Each row was made from one path, in order. Every step used is in the known rows, and no mark comes twice. Write each row's path.
Known rows:
N/L/G: 271, -9, -277, -42, 87, -182, 58, 192, 183, 268, -27, -519, -91, 15, -369, -76, -476, 278, 316, -129, 102, 577, -636, -41, 80, -25
L/S/W: 25, 20, -409, 210, 674, -486, 27, -51, 41, 228, 65, -306, -35, -109, -425, 67, -322, 369, 170, 219, 100, 777, -554, -104, -49, -47
L/G/W: 218, 73, -114, -9, 446, -219, 97, 208, 166, 339, -39, -470, -286, -217, -378, 53, -731, 412, 291, 114, 121, 720, -470, 109, 271, -39
K/T/L/G/W: 460, -3, -95, -114, -318, -279, 179, 131, 163, 196, 67, -406, -244, -116, -366, -71, -409, 64, 300, -402, 216, 547, -713, 140, 76, -107
S/W/G/L: 203, 338, -435, 156, 180, -263, 107, -255, 230, 245, -16, -420, -85, -84, -418, -29, 10, 163, 202, 384, 116, 488, -410, 57, 375, -187
T/L/S/W/G: 166, 0, -490, 98, 395, -514, 54, -88, 122, -65, 78, -402, 104, -19, -411, 38, -120, 250, 227, -131, 94, 280, -558, -33, 24, -92
S/L/T/K: 421, -184, -413, -2, -21, -731, -55, 175, 53, -21, -64, -251, -99, -130, -337, -114, -861, 17, 129, -332, 189, 71, -756, 101, -94, -273
G/W/S/L/T: 486, -60, -348, -90, 193, -368, 51, 267, -60, -103, 26, -210, -223, -19, -384, -123, -259, 54, 163, 20, 303, 342, -425, 218, -60, -195
G/Y/T/L/S: 349, 92, -207, -13, 18, -216, 205, 341, 168, 363, 123, -286, -157, 56, -326, 53, -305, 225, 281, -192, 157, -53, -764, 122, -135, 82
L/T/Y/G/W/S: 464, 261, -305, 17, 104, 45, 265, 30, 31, 113, -42, -364, -443, -261, -414, -77, -221, 93, 198, -401, 24, 348, -239, 421, 78, -277
N/L: 314, -56, -372, 49, 94, -289, 131, 9, 127, 356, 9, -417, -73, 58, -437, -48, -296, 62, 289, 79, 183, 545, -490, -101, -110, -55
Y/T/L/S/W/G: 233, 103, -369, 36, 162, -309, 178, -83, 183, -80, 174, -358, 152, -17, -396, 133, 198, 272, 212, -254, 104, 173, -396, 9, 46, -94
S/L/T/Y: 470, 39, -386, 35, -210, -606, -8, 192, 7, 115, -85, -326, -90, -97, -426, -89, -492, 46, 220, -276, 130, 381, -649, 41, -118, -221
T/L: 309, -52, -269, -2, 107, -713, 91, 77, 119, 128, -16, -391, -111, -17, -422, 18, -497, -28, 301, -9, 201, 725, -576, -80, -169, 37
K/T/L/S: 355, -107, -433, 29, -111, -460, 139, 78, 45, 265, 137, -308, -83, 18, -416, -29, -158, 6, 247, -156, 198, 463, -845, -5, -384, -79
L/S/W/G: 62, 113, -510, 241, 702, -351, 96, -162, 165, 226, 56, -407, 17, -123, -437, 112, -4, 488, 169, 301, 66, 370, -357, -35, 105, -123
Y/G/W/S/L/T: 373, 48, -406, -72, -31, -77, 150, 222, 25, -162, 54, -320, -249, -84, -372, -167, 81, 125, 169, 18, 231, 98, -184, 321, 132, -211
K/T/L: 442, -9, -302, 24, -353, -570, 224, -61, 135, 260, 67, -352, -154, -33, -434, -30, -70, -151, 252, -112, 271, 662, -626, -27, -275, -65
G/Y/T: 337, 288, -99, 113, 80, -149, 332, 158, 302, 667, 29, -332, -310, -103, -371, 119, -152, 263, 254, 296, 196, 156, -360, 101, 68, 80
Y/G: 91, 215, -359, 157, 178, -258, 215, -27, 230, 342, -7, -511, -213, -187, -450, 44, -39, 231, 231, 453, 100, 530, -128, 38, 101, -11
L/T: 393, 106, -341, 105, 211, -513, 120, 260, 75, 280, -19, -336, -135, -114, -408, 63, -695, 213, 274, 32, 202, 618, -477, 80, -66, -111
N/L/S/W/G: 162, 7, -583, 150, 410, -101, 83, -150, 142, 170, 104, -421, 138, 64, -420, -19, 78, 349, 207, -39, 73, 112, -507, -64, 76, -185
L/T/Y/G/W: 428, 292, -253, 89, -157, -10, 236, 87, 87, 319, -38, -430, -285, -300, -428, -26, -565, 190, 263, -419, 23, 230, -308, 322, 220, -295
K/T/L/S/W: 265, -57, -397, 97, -86, -523, 95, -113, 29, 78, 168, -250, 1, -8, -404, -61, -51, 34, 199, -346, 186, 626, -804, -70, -249, -109
K/T/Y/G/W: 359, 266, -239, 135, -408, 92, 369, -282, 186, 570, 26, -443, -394, -344, -479, -37, 128, 21, 194, -141, 61, 383, -283, 213, 106, -263

Which path is each row?
430, 62, -14, -275, 131, -140, 224, 205, 138, -148, 77, -344, -298, -68, -329, 10, -162, 118, 268, -401, 158, 639, -433, 229, 63, 3 : Y/T/L/G/W/S
321, 256, -154, 169, 212, -203, 317, -296, 430, 375, -7, -316, -258, -253, -314, 86, -172, 287, 102, -226, 82, -421, -360, 190, 321, -172 : S/W/G/Y/T/K
181, 264, -331, 167, 14, -263, 219, -145, 199, 395, -95, -531, -303, -280, -471, 10, -54, 159, 231, 54, -34, 557, -249, 61, 36, -89 : T/Y/G
404, 148, -489, -9, -187, -283, 104, 74, 25, -157, -59, -359, -278, -119, -414, -193, 188, 11, 150, -223, 67, 213, -340, 249, -61, -203 : W/S/L/T/Y/G
416, 156, -335, 18, -410, -147, 118, 173, 37, 90, -16, -405, -149, -207, -412, -141, -336, 111, 219, -359, 93, -15, -385, 264, 237, -309 : S/L/T/Y/G/W
129, 324, -411, 90, -135, -66, 146, 30, 209, 374, -8, -484, -244, -109, -401, -106, -48, 100, 259, 460, 74, 475, -383, 160, 262, -108 : Y/G/L
410, 129, -356, -24, -432, 43, 271, -288, 84, 153, 36, -359, -446, -199, -456, -216, 712, -153, 91, -47, 143, 256, -279, 254, -44, -259 : K/T/Y/G/W/S/L
205, 183, -603, 95, 375, -90, 60, 90, 140, 431, 20, -439, -99, -14, -399, -2, -88, 291, 225, 490, 58, 192, -663, 144, 121, -179 : W/G/L/S
135, -83, -456, 127, 349, -236, 7, -61, 7, 179, 107, -319, 101, 88, -409, -75, -299, 262, 219, -113, 103, 521, -663, -134, -82, -108 : N/L/S/W
253, 103, -342, -34, 24, -109, 155, -143, 63, 25, -47, -413, -395, -180, -444, -178, 327, -28, 131, 39, 66, 289, -212, 212, 74, -151 : T/Y/G/W/S/L
400, 199, -78, -67, -241, 202, 236, 317, 322, 507, 38, -441, -217, 48, -290, -39, -268, 373, 330, -284, 122, -40, -612, 128, 226, 46 : N/L/G/Y/T
283, -9, -184, -96, 97, -590, 29, 256, 173, 5, -49, -491, -149, -51, -364, -10, -657, 193, 334, -233, 121, 746, -703, -10, 23, 58 : T/L/G
381, -56, -203, -158, 359, 69, 113, 131, 91, 108, 1, -419, -326, 27, -349, -141, -305, 203, 261, -174, 133, 563, -517, 159, 90, -91 : N/L/G/W/S
258, 134, -177, 49, 26, -259, 162, 137, 152, 198, 150, -221, -57, 31, -321, 26, -235, 235, 244, -386, 137, 50, -714, 69, 15, 49 : G/Y/T/L/S/W
489, 277, -179, -6, -179, -185, 345, 113, 393, 377, 41, -425, -173, -18, -354, 100, 85, 175, 300, -63, 191, -347, -364, 160, 139, 34 : W/G/Y/T/L
218, 171, -287, 179, 433, -74, 236, -151, 340, 372, 61, -281, -196, -223, -299, 94, -224, 436, 90, -265, 14, -581, -562, 214, 223, -184 : L/S/W/G/Y/T/K
228, 234, -213, 118, 48, -33, 241, -135, 151, 463, -64, -507, -362, -328, -465, 7, -262, 155, 231, -47, -8, 422, -219, 170, 225, -166 : T/Y/G/W
579, 133, -344, -62, -235, 299, 251, 28, 10, 82, -1, -376, -320, -70, -393, -214, -163, -18, 247, -728, 29, 94, -362, 375, 60, -340 : N/L/T/Y/G/W/S
396, 74, 28, -197, -110, -188, 203, 265, 183, 62, 83, -416, -136, -104, -337, 68, -490, 188, 340, -434, 158, 533, -511, 137, 211, -15 : Y/T/L/G/W
294, 12, -174, 43, 232, -453, 214, -124, 233, 319, 2, -303, -211, -252, -374, 117, -491, 77, 139, -152, 104, 443, -430, 58, -105, -125 : Y/T/K
263, 43, -146, -77, 677, -172, 132, 120, 125, 159, -49, -395, -453, -178, -368, 1, -389, 320, 221, 164, 137, 803, -387, 194, 132, -5 : L/G/W/S
341, 175, -141, -145, 65, -105, 158, 324, 256, 116, 6, -330, -391, -7, -292, -82, 264, 308, 180, 173, 186, 61, -472, 194, 113, 122 : W/S/L/G/Y/T
369, -49, -120, -222, 350, -344, 92, 188, 85, -138, -23, -385, -358, -50, -342, -81, -505, 104, 287, -281, 153, 716, -586, 184, 45, 12 : T/L/G/W/S
210, -41, -189, -89, 162, -337, -47, 264, 135, 110, -20, -452, -166, -110, -363, -67, -497, 324, 240, 181, 198, 462, -547, 34, 258, -62 : S/L/G/W
567, -9, -318, -84, 55, -337, 61, 122, -92, -38, -61, -228, -311, -103, -408, -145, -333, -42, 161, -349, 170, 401, -541, 245, -96, -273 : G/W/S/L/T/Y
365, 413, -392, 125, -726, 79, 268, -235, 190, 550, -7, -448, -370, -216, -449, -170, 317, -129, 197, -43, 10, 452, -568, 224, 98, -277 : K/T/Y/G/L
350, 96, -87, -152, -138, -390, 157, 240, 227, -4, 47, -446, -88, -64, -350, 73, -315, 210, 331, -327, 132, 663, -537, 24, 33, 70 : Y/T/L/G
362, 156, -419, 145, -157, -237, 244, -82, 238, 339, 126, -319, -129, 10, -354, -63, 165, 206, 199, -268, 170, -376, -759, 125, 47, -130 : K/T/L/S/W/G/Y
494, -12, -402, 31, -109, -265, 109, 254, 51, 239, 31, -345, 0, 87, -388, -76, -619, 111, 306, -279, 198, 367, -597, 46, -89, -175 : N/L/T
230, 101, -478, 184, 298, 78, 136, -32, 221, 437, 67, -391, -45, 93, -352, -74, -74, 436, 220, -79, 77, -451, -632, 63, 223, -122 : N/L/S/W/G/Y
